Each row was made from one small tree. Brackets hold a mark, then the marks that hang from it, in the order of their numbers. Every link used is in the known rows. Write each row's tree.
(in the rows, 128 means zero)
Known rows:
(q_160 (q_735 q_82 q_877)): [130 175 147 119 166  89 139 127 135 104 139 152 113 118 134 109 112  98
 110  63 136 127 155]
(q_382 (q_794 (q_735 q_160 (q_809 q_71)))): [103 180 143 140 112  90 140  95 183  87  95 127 123 165  84 174 161 190
 229  94  76 123 157]
(q_382 q_794): [130 136 116 126 104 118 146 133 137 107 113 119 124 136 117 118 155 144
 171 133 112 122 130]
(q_794 q_382 (q_735 q_160 (q_809 q_71))): [121 160 155 138 142 101 116  83 143 132 110 139 134 141  90 166 159 160
 207  80  76 138 136]
(q_71 (q_14 q_29)): [161 131 145 172 116 129 122 116 113 126 117 146 131 127 127  93 108 118
 144 126 115 122 141]
(q_160 (q_735 q_82 (q_809 (q_71 q_14)) q_877)): [136 246 144 154 132  73 106  94 186 101 119 173 110 161 122 139  88 137
 153  62 113 145 188]
(q_82 (q_735 q_877)): [154 181 127  72 151 114 130 149 153 115 136 152 125 104 159 134 130 141
 122  76 123 125 161]
(q_82 q_735): [133 155 134  92 130 139 123 146 151 138 131 138 140 101 138 145 120 124
 134  90 126 128 142]
(q_82 (q_735 q_160 q_809 q_877)): [142 191 146  86 134  86 112 141 150  90 129 135  96 118 155 164 142 198
 144  57 118 137 183]
(q_82 (q_735 q_160 q_877)): [145 176 128  88 162 107 136 149 147  93 140 138 112 109 151 146 145 173
 120  62 127 126 162]
(q_794 q_382 (q_735 q_82)): [136 135 155 113 156 138 141 121  94 147 121 145 158 107 109 104 135  73
 157  71 107 145 124]
(q_253 q_29): [139 135 133 142 149 148 115 115 153 120 119 114 127 120 117 122 135 112
 127 134 136 109 113]
(q_82 (q_735 q_809 q_877)): [148 194 147  70 121  89 110 140 154 112 127 150 105 112 165 151 125 164
 145  75 115 136 182]
(q_160 (q_735 (q_809 q_71) q_877)): [123 208 150 130 144  56 109  91 188 110 125 160  98 149 125 152 119 155
 158  89 100 119 168]
(q_809 (q_735 q_160)): [131 119 146 128 134 145 112 132 131  89 121 110 133 141 111 151 122 153
 142  72 141 126 118]
(q_794 q_382 (q_735 q_82 q_160 q_809)): [126 145 171 128 137 113 122 117  90 123 113 128 130 119 103 134 146 132
 179  51 102 158 146]
(q_14 (q_29 q_253) q_71): [146  53 154 148 176 102 138 147 107 125 141 116 106 124 168  79 157 102
 157 149 107 126 120]
(q_82 (q_735 q_160 q_809)): [125 163 152 106 114 114 103 138 145 115 121 121 111 114 137 175 133 181
 154  71 121 140 163]
(q_735 q_82 q_160 q_809): [113 142 152 142 125 103 122 131 117  86 126 111  99 140 130 153 128 176
 136  88 138 158 163]
(q_382 (q_794 (q_735 q_82 (q_809 q_71)))): [106 190 151 127 116 100 146 104 182  93 101 139 135 159  97 153 136 150
 220  93  88 141 171]
(q_71 (q_14 (q_29 q_253))): [155 106 146 181 137 120 118 142 103 123 148 137 109 132 138  85  98 110
 168 134  83 120 144]
(q_613 q_253): [ 93 132 135 143 148 120 129 112 138 128 135 116 115 141 115 127 108 143
 116 149 105 128 134]
(q_82 (q_735 q_160 (q_809 q_71))): [116 185 144 119 133 104 110 118 193 105 122 132 114 136 124 197 133 201
 168  81 109 140 167]
(q_160 (q_735 q_82 (q_809 q_71) q_877)): [119 213 159 132 157  58 121 103 182  93 130 162  97 148 128 145 110 146
 145  70 116 138 181]
(q_160 (q_735 q_809)): [118 155 165 138 105  92  93 108 135 142 115 134 111 127 114 143 109 115
 157  95 115 122 144]

Write each row's tree:
[147 206 123 144 161 122 127 115 180  46 124 150 134 176 120 149 100 174
 140  39 137 148 158] : (q_809 (q_71 q_14) (q_735 q_82 q_160 q_877))
[147 169 154 180 107 100 105  89 160 115 110 155 114 156 123 131 102 165
 179 133  93 137 169] : (q_735 (q_809 (q_71 (q_14 q_29))))
[127 199 139 117 152  72 132 114 174  75 134 151  98 158 146 147 122 180
 141 101 119 156 185] : (q_735 q_82 (q_809 q_71) q_877)
[111 162 173 140 118  94 106 119 130 126 122 133 109 126 119 136  98 107
 142  75 129 141 158] : (q_160 (q_735 q_82 q_809))
[143 159 145 109 186 105 155 126  96 103 131 146 134 114 119 106 157 124
 147  39 107 143 145] : (q_794 q_382 (q_735 q_82 q_160 q_877))
[140 153 143 109 167 117 134 144 129  50 135 124 118 144 136 133 118 158
 120  39 153 142 150] : (q_809 (q_735 q_82 q_160 q_877))
[137 190 148  93 100  75 136 119 146  94 103 144 117 142 123 127 153 157
 210  90  81 121 171] : (q_382 (q_794 (q_735 q_809 q_877)))
[139 143 164 110 114 114 106 102 102 164 105 142 140 114 108 126 139 110
 193  86  81 138 132] : (q_794 q_382 (q_735 q_809))
[122 193 136 135 164  69 138 116 168  55 137 137  86 163 139 159 137 213
 138  84 122 155 187] : (q_735 q_82 q_160 (q_809 q_71) q_877)
[120 156 145 117 123 127 163 132 133 103 107 133 149 131 101 116 140 104
 184  87 109 130 145] : (q_382 (q_794 (q_735 q_82)))
[125 193 150 110 125  73 151 128 135  56 109 128 107 147 119 136 156 178
 192  52 101 139 183] : (q_382 (q_794 (q_735 q_82 q_160 q_809 q_877)))
[123 193 123 177 107 110 103  93 175 102 110 137 114 173 108 174 119 197
 170 109 108 143 161] : (q_735 q_160 (q_809 (q_71 q_14)))
[101 187 163 152 138  87 113  96 175 116 122 146 112 145 107 158 101 127
 157  86 118 140 160] : (q_160 (q_735 q_82 (q_809 q_71)))
[109 166 159 131 108 101 144 124 129  79 100 113 119 143  99 148 150 162
 204  66 103 141 167] : (q_382 (q_794 (q_735 q_82 q_160 q_809)))
[135 225 123 156 141  82 124 108 172  62 124 151  97 177 133 157 116 207
 147  76 121 160 192] : (q_735 q_82 q_160 (q_809 (q_71 q_14)) q_877)
[131 182 144 109 114  70 140 118 141  74 104 129 107 147 116 143 168 188
 207  72  86 121 171] : (q_382 (q_794 (q_735 q_160 q_809 q_877)))
[140 184 132 149 127 158 113 111 180  92 113 148 158 168 106 146  75 126
 152  69 137 151 139] : (q_809 (q_71 q_14) (q_735 q_82))
[124 190 146 106 123 111 107 118 195 127 119 147 122 128 132 181 118 169
 169  98 106 142 165] : (q_82 (q_735 (q_809 q_71)))
[143 173 165 105 155  84 130 116  97  99 121 142 114 120 126 124 153 148
 170  35  99 153 164] : (q_794 q_382 (q_735 q_82 q_160 q_809 q_877))
[130 172 146 121 145  77 131 137 121  65 133 126  85 141 149 142 137 194
 126  74 134 155 182] : (q_735 q_82 q_160 q_809 q_877)
[115 208 156 123 167  75 141 103 170  67 125 148 113 159 121 169 133 183
 161  56 103 144 190] : (q_794 (q_735 q_82 q_160 (q_809 q_71) q_877))
[132 176 136 119 186 109 139 126 174  38 134 135 123 161 125 156 118 180
 132  50 141 144 154] : (q_809 q_71 (q_735 q_82 q_160 q_877))
